What can hang from each mark:
K624: K766 K885
K221: K766 K885
K885: K623 K624
K427: K13 K766
K623: K298 K885
K298: K623 K624
K766: K221 K427

Every row comes from one small tree of marks. Brackets hold a mark, then the marks that hang from it, in the order of their numbers. Every link used is in the known rows. Which tree was each row made from?
Known rows:
[K298 K623]: [-2.36  1.21 -0.90  3.36 -0.48 -2.46 -0.22  0.60 -1.00  2.57 -2.30 -1.15
 -0.37  0.54 -0.51 -1.08 -0.87 -0.02 -1.05  0.16 -0.29]
[K623 [K298 [K624 K766]]]: [-1.27  1.18  0.79  2.83 -1.01 -1.54  0.89  0.62 -1.74  2.12 -1.07 -2.72
 -1.03 -0.45 -1.32 -2.79 -0.70 -0.09 -1.57 -1.32 -1.00]
[K221 [K885 K624]]: [-0.45 -0.86 -2.46  1.36 -0.37  3.36 -0.40  1.10  0.79  0.37 -0.13  0.19
  1.50 -1.41 -0.73 -1.17 -1.42 -0.99  1.11 -1.41  0.33]
[K623 K298 [K885 [K624 K766]]]: [ 2.07  1.97  3.66 -0.76 -2.76  0.93  3.04  1.49 -2.12 -2.02  0.35 -4.55
 -2.26 -1.29 -1.14 -6.21  1.83 -0.87 -1.38 -1.78 -0.48]
[K623 K298 [K885 [K624 [K766 K427]]]]: [ 2.67  2.23  3.33 -1.72 -3.38  0.56  3.73  1.89 -2.10 -2.79 -1.07 -4.25
 -1.00 -1.04 -1.16 -6.22  2.84 -1.09 -1.21 -1.49 -1.18]
[K427 K13 [K766 [K221 [K885 K623]]]]: [-1.30  1.63 -3.02 -1.10  0.75 -3.30 -0.72  0.90 -1.66  2.63 -3.78 -0.47
 -1.37 -0.98  1.57 -2.52 -1.15 -0.04  0.34  0.06 -0.24]
[K766 [K221 K885] K427]: [-0.19  0.18 -4.82  1.77 -0.01 -3.05 -0.80  1.08 -0.71  2.40 -3.43  0.01
  3.81 -0.59  0.36  0.38  1.21 -0.62 -0.29 -0.31 -1.07]
[K624 K766 K885]: [ 1.24 -0.48  0.16  5.08  4.33  5.63 -0.08  2.14  0.20  0.10  0.00 -3.72
  2.11 -0.37 -1.71 -1.35 -3.93 -0.78  0.71 -1.53 -3.56]
[K427 K13 [K766 [K221 [K885 K624]]]]: [-1.97  0.91 -3.37 -1.38  1.14 -1.05 -1.06  0.60 -1.75  3.29 -3.21 -1.32
  0.13 -1.29  1.11 -2.49 -0.95 -0.44  0.80  0.37 -1.24]
[K623 K885]: [-1.04  1.77 -0.06  0.25  0.46 -0.57  0.37  1.54 -0.97  1.28 -0.94 -1.72
  1.52 -0.09  0.79 -3.40 -1.17 -0.11  0.42 -0.54 -0.82]
[K221 [K766 K427]]: [-2.61  0.83 -3.08  6.23  1.61 -3.53  0.24  2.58  0.09  2.03 -4.83 -0.62
  2.93 -0.32 -0.79 -1.22  2.28 -0.47  1.81 -0.54 -1.18]
[K624 [K766 K221 K427]]: [ 0.87  0.43 -0.69  4.61  3.16 -2.33 -0.19  2.69 -0.66  1.52 -3.59 -1.99
  3.20  0.72 -0.95 -0.26  0.52 -0.45  0.26 -0.94 -3.09]
[K885 [K624 [K766 K221 K427]]]: [ 1.60 -0.82  0.67  1.78  1.35  2.50  0.49  2.04  0.27  0.33 -1.09 -3.31
  3.20 -0.13 -1.62 -1.56  0.93 -1.18  0.50 -0.99 -3.31]
[K298 [K623 [K885 K624]]]: [-0.61  1.41  1.71 -1.40 -3.35  0.65  1.85 -0.09 -0.85  0.30  0.12 -2.82
 -2.11 -0.07 -0.37 -3.25  0.53 -0.60 -1.62 -0.66  0.11]
[K298 K623 K624]: [-3.83  0.62 -0.38  0.73 -2.66 -1.11  0.22 -1.49 -0.38  4.49 -0.18 -1.60
 -1.55  0.56 -0.48 -0.19 -1.63  0.12 -2.06 -0.57 -0.35]
[K885 [K623 K298] K624]: [ 2.68  0.34  2.42 -1.28 -4.13  1.79  1.98  1.01 -0.02 -2.40  0.74 -3.39
 -0.97 -1.60 -1.10 -5.46  1.31 -1.02 -1.18 -0.81 -0.07]
[K623 K298]: [-1.28  1.79 -1.26  3.26 -0.29 -3.25 -0.14  1.43 -2.26  1.67 -2.49 -2.21
  1.21 -0.94 -0.48 -3.94  0.07 -0.15 -0.95  0.30 -0.78]
[K221 K766 [K885 K624]]: [-1.70 -0.88 -2.93  5.28 -0.80  1.77  0.35  1.22  1.02  0.42 -0.57  0.15
 -1.32 -2.22 -1.38 -0.69  1.54 -1.00  1.58 -2.36  1.68]
[K298 [K623 K885] K624]: [-2.93  1.55  1.22 -2.14 -4.42 -0.74  1.76 -1.73 -0.98  3.25  0.74 -2.22
 -3.15  0.40  0.15 -1.65 -0.87  0.06 -2.65 -1.09  0.34]
[K885 K623 [K624 [K766 K221]]]: [ 3.61 -1.01  3.40  0.80 -0.62  3.35  1.25  1.60  1.16 -1.74  1.80 -3.42
 -1.16 -0.51 -1.32 -2.40  0.42 -0.96 -0.47 -2.08 -1.24]
[K624 [K766 K221 [K427 K13]] K885]: [ 2.26 -0.27 -0.61  3.64  2.97  5.75  0.35  1.78 -0.41  1.25 -2.41 -5.01
  1.96 -0.31 -0.50 -1.71 -0.10 -1.14  0.10 -1.58 -4.74]
[K885 [K624 K766]]: [ 0.63 -0.68  1.52  3.00  2.24  4.32  0.26  2.41  0.79 -0.01 -0.14 -2.61
  1.97 -0.11 -1.83 -2.13 -1.34 -0.95  1.36 -1.39 -2.47]
[K885 K624]: [-0.82 -0.69 -0.46  0.85  0.86  3.40 -0.60  1.33  0.62  1.38  0.07 -2.45
  3.68 -0.69 -0.80 -2.58 -1.11 -0.94  1.17 -0.10 -1.96]
[K221 K885]: [-1.53  0.07 -3.79  3.64  1.01 -0.06 -1.08  1.49  0.03  1.62 -1.98  1.41
  1.57 -0.76 -0.01 -0.31 -2.16 -0.31  1.04 -1.03  0.80]
[K221 [K885 [K623 K298]]]: [ 1.24  0.92 -1.29  1.52 -3.00 -1.36  1.07  1.22 -0.50 -1.43 -1.43  0.70
 -2.12 -1.59 -0.31 -2.58 -0.09 -0.37 -0.86 -1.74  2.40]

Write each row's tree:
[-1.39  2.49  1.23 -2.32 -4.12 -1.77  2.00 -0.56 -2.40  1.65  0.29 -3.43
 -2.02 -1.07  0.28 -4.99  0.40 -0.11 -2.39 -0.96 -0.11]
[K623 [K298 K624] K885]
[-2.57  1.01 -4.86 -0.26  2.51 -6.66 -1.84  0.84 -2.39  2.65 -2.38  0.29
  2.81 -1.06  0.11 -0.22 -3.12  0.13  0.01  1.47 -0.69]
[K427 [K766 [K221 K885]]]
[ 0.46 -0.13 -2.68  2.27 -0.68 -1.54 -1.04  0.32 -0.27  1.76  0.28 -0.34
 -0.53 -1.24  0.52  0.00 -0.42 -0.30 -1.08 -1.20  0.82]
[K766 [K221 [K885 K623]]]
[-2.02  0.47 -4.69  6.08 -0.19 -2.91  0.67  2.27  0.40  0.93 -4.65  1.71
  0.86 -1.23 -0.91 -0.06  2.32 -0.65  1.76 -1.75  1.14]
[K221 [K766 K427] K885]
[ 3.44 -0.64  0.76  0.33 -2.01  3.65  2.24  2.29  1.76 -3.45 -0.95  0.38
 -0.40 -0.77 -1.54 -1.79  0.18 -1.21  0.82 -2.87  0.61]
[K221 [K885 K623 [K624 [K766 K427]]]]
[ 0.95 -1.25  1.21  0.96 -0.08  4.79  0.53 -0.72  0.67  1.68  3.21 -4.31
 -1.11 -0.69 -1.01 -0.20 -3.15 -0.48 -1.74 -2.23 -2.45]
[K298 [K624 [K766 K221] [K885 K623]]]
[-2.67  1.55 -4.19  0.00  1.90 -3.24 -1.53  0.90 -2.27  4.11 -4.31 -0.57
  0.13 -0.91  1.51 -1.89 -1.53 -0.04  0.76  0.50 -0.86]
[K427 K13 [K766 [K221 K885]]]
[ 1.25 -0.50 -1.57  1.97 -3.68  0.98  2.59  1.80  1.88 -2.62 -1.94  0.61
 -1.28 -1.85 -1.41 -1.69  3.74 -1.32  1.19 -2.69  1.83]
[K221 [K766 K427] [K885 K623 K624]]
[ 0.16  0.82 -2.37  4.30 -2.66 -0.54  2.14  2.35  1.22 -0.60 -5.08  1.24
 -2.95 -1.21  0.14 -2.06  3.99 -0.76  1.58 -3.11  2.01]
[K221 [K766 [K427 K13]] [K885 K623]]
[-0.60  1.13  0.03  2.02 -1.67 -3.06  1.13  0.41 -2.08  2.46 -1.73 -3.21
 -0.08 -0.48 -1.07 -2.36  1.16 -0.23 -2.25 -0.97 -1.72]
[K623 [K298 [K624 [K766 K221 K427]]]]
[ 0.63 -0.21 -3.28  0.18 -1.51  2.29 -0.03  0.80  0.03  2.66 -3.52 -1.59
  1.59 -1.04  0.92 -1.65  3.20 -1.24  0.32 -1.22 -1.64]
[K766 [K221 [K885 K624]] [K427 K13]]
[ 0.37 -0.18 -1.30  5.95  2.81 -0.74 -0.84  1.94 -0.63  1.74 -1.14 -0.74
 -0.35 -0.24 -0.93  0.67 -1.24 -0.30  0.00 -2.11 -0.73]
[K624 [K766 [K221 K885]]]
[-2.76  1.23 -2.57  6.24  1.14 -1.40  0.31  2.68  0.16  2.70 -6.07 -1.13
  1.17 -0.22  0.07 -2.38  3.34 -0.52  2.21 -1.15 -1.41]
[K221 [K766 [K427 K13]]]
[-0.26  2.44  2.82 -0.78 -3.13 -1.44  2.75  0.31 -2.33  0.62  0.06 -3.62
 -3.24 -0.62 -0.52 -4.60  0.32 -0.10 -2.14 -1.98 -0.31]
[K623 [K298 [K624 K766]] K885]
[ 1.36 -0.74  1.28 -0.23 -0.38  4.98  1.95  0.45  1.38 -0.07  0.26 -3.13
  1.15  0.00 -1.43 -1.31 -2.58 -0.76 -0.46 -2.07 -3.27]
[K298 [K624 [K766 K427] [K885 K623]]]
[ 4.02 -0.11  3.83 -0.12 -1.31  5.17  2.67  2.92  1.94 -2.81 -2.14 -2.68
 -0.20  0.29 -1.01 -4.23  1.51 -1.28  1.22 -2.52 -1.92]
[K885 K623 [K624 [K766 [K427 K13]]]]
[ 3.30 -0.65  3.97  0.99 -0.44  4.28  1.84  2.37  1.79 -2.87  0.80 -2.46
 -0.59 -0.17 -1.74 -3.22 -0.55 -1.02  0.66 -2.24 -1.11]
[K885 K623 [K624 K766]]
[ 2.65  0.20 -0.51  3.52  0.80 -1.77  0.94  2.50 -0.09 -0.39 -2.91 -0.42
  0.55  0.13 -1.01 -0.03  0.85 -0.56 -0.12 -2.25 -0.99]
[K624 [K766 [K221 [K885 K623]] K427]]
[-2.04  0.80 -4.36  5.89 -0.51 -0.64  0.87  2.36  0.48  1.79 -5.88  1.20
 -0.92 -1.15 -0.07 -1.12  3.40 -0.74  2.20 -2.51  0.91]
[K221 [K766 [K427 K13]] K885]
[ 1.46 -0.44  1.05  1.96  1.06  3.95  0.54  2.12  0.35  1.05 -2.10 -3.68
  1.89 -0.05 -0.86 -2.39  1.69 -1.22  0.84 -1.51 -3.43]
[K885 [K624 [K766 K221 [K427 K13]]]]
[ 1.25 -0.32 -0.86  2.15 -0.13  4.98  1.08  2.35  1.13 -0.57 -2.90 -0.15
  0.26 -0.61 -0.86 -1.82  0.38 -1.24  1.84 -2.72 -0.59]
[K221 [K885 [K624 [K766 [K427 K13]]]]]
[ 1.25  1.13  2.59  0.99 -2.84 -1.31  2.03  0.83 -0.44 -0.63 -0.24 -2.26
 -2.76 -0.39 -1.00 -3.56 -0.13 -0.12 -1.74 -1.84  0.26]
[K885 [K623 [K298 [K624 K766]]]]
[-2.65 -0.28 -0.65 -0.27 -2.59  3.45  0.59 -2.36 -0.11  3.52  1.76 -3.51
 -1.29 -0.36 -0.85 -0.49 -3.08 -0.35 -2.58 -0.63 -1.50]
[K298 K623 [K624 K885]]
[-0.79 -0.96 -0.38 -1.03 -0.89  5.40  0.30 -1.05  1.19  2.04  2.46 -3.19
  1.14 -0.86 -0.25 -1.42 -3.87 -0.46 -0.92 -1.10 -2.15]
[K298 [K624 [K885 K623]]]
[ 1.21 -0.17  1.46  2.07  1.21  4.94  1.20  2.85  0.98  0.05 -3.14 -2.75
  2.41  0.33 -1.17 -3.10  0.81 -1.28  1.98 -1.60 -3.35]
[K885 [K624 [K766 [K427 K13]]]]
[-0.30  0.50  0.53  2.19 -0.97  2.26  1.12  0.01 -1.57  1.19  0.44 -4.30
 -0.87 -1.18 -1.57 -3.03 -1.75 -0.43 -1.95 -1.33 -2.12]
[K623 [K298 [K624 K766 K885]]]
[-0.24  0.61 -4.29  1.86 -0.46 -0.45 -0.60  1.14 -0.70  3.46 -4.95 -0.66
  1.74 -0.54  1.51 -1.06  2.48 -0.70  0.27 -1.00 -1.19]
[K766 [K221 K885] [K427 K13]]
[-1.45  0.43  0.72  1.49 -2.22 -2.06  1.33 -0.71 -0.74  3.50 -1.30 -2.39
 -1.96  1.14 -1.30  0.79  0.45 -0.16 -2.77 -1.53 -1.48]
[K298 K623 [K624 [K766 K221 K427]]]
[-1.06 -0.35 -1.18  1.93 -0.01 -0.34  0.29  0.35  0.10  3.08 -1.14 -0.98
  1.02  0.18 -0.86  1.06 -0.96 -0.31 -0.60 -2.08 -1.70]
[K298 [K624 [K766 [K221 K885] K427]]]
[-1.82 -0.01  0.23  2.48 -2.65 -0.88  0.82 -1.42 -0.65  3.70  0.65 -1.40
 -4.80  0.39 -1.27  1.65 -0.91 -0.02 -2.93 -2.47  0.48]
[K298 K623 [K624 [K766 [K221 K885]]]]
[ 0.21  0.05 -2.01  0.57 -3.20 -2.12 -0.09 -0.98 -1.02  2.04  1.00 -1.25
 -2.39 -1.71  0.37 -0.68  0.50 -0.28 -2.68 -1.49  1.54]
[K766 [K221 [K885 [K623 [K298 K624]]]]]
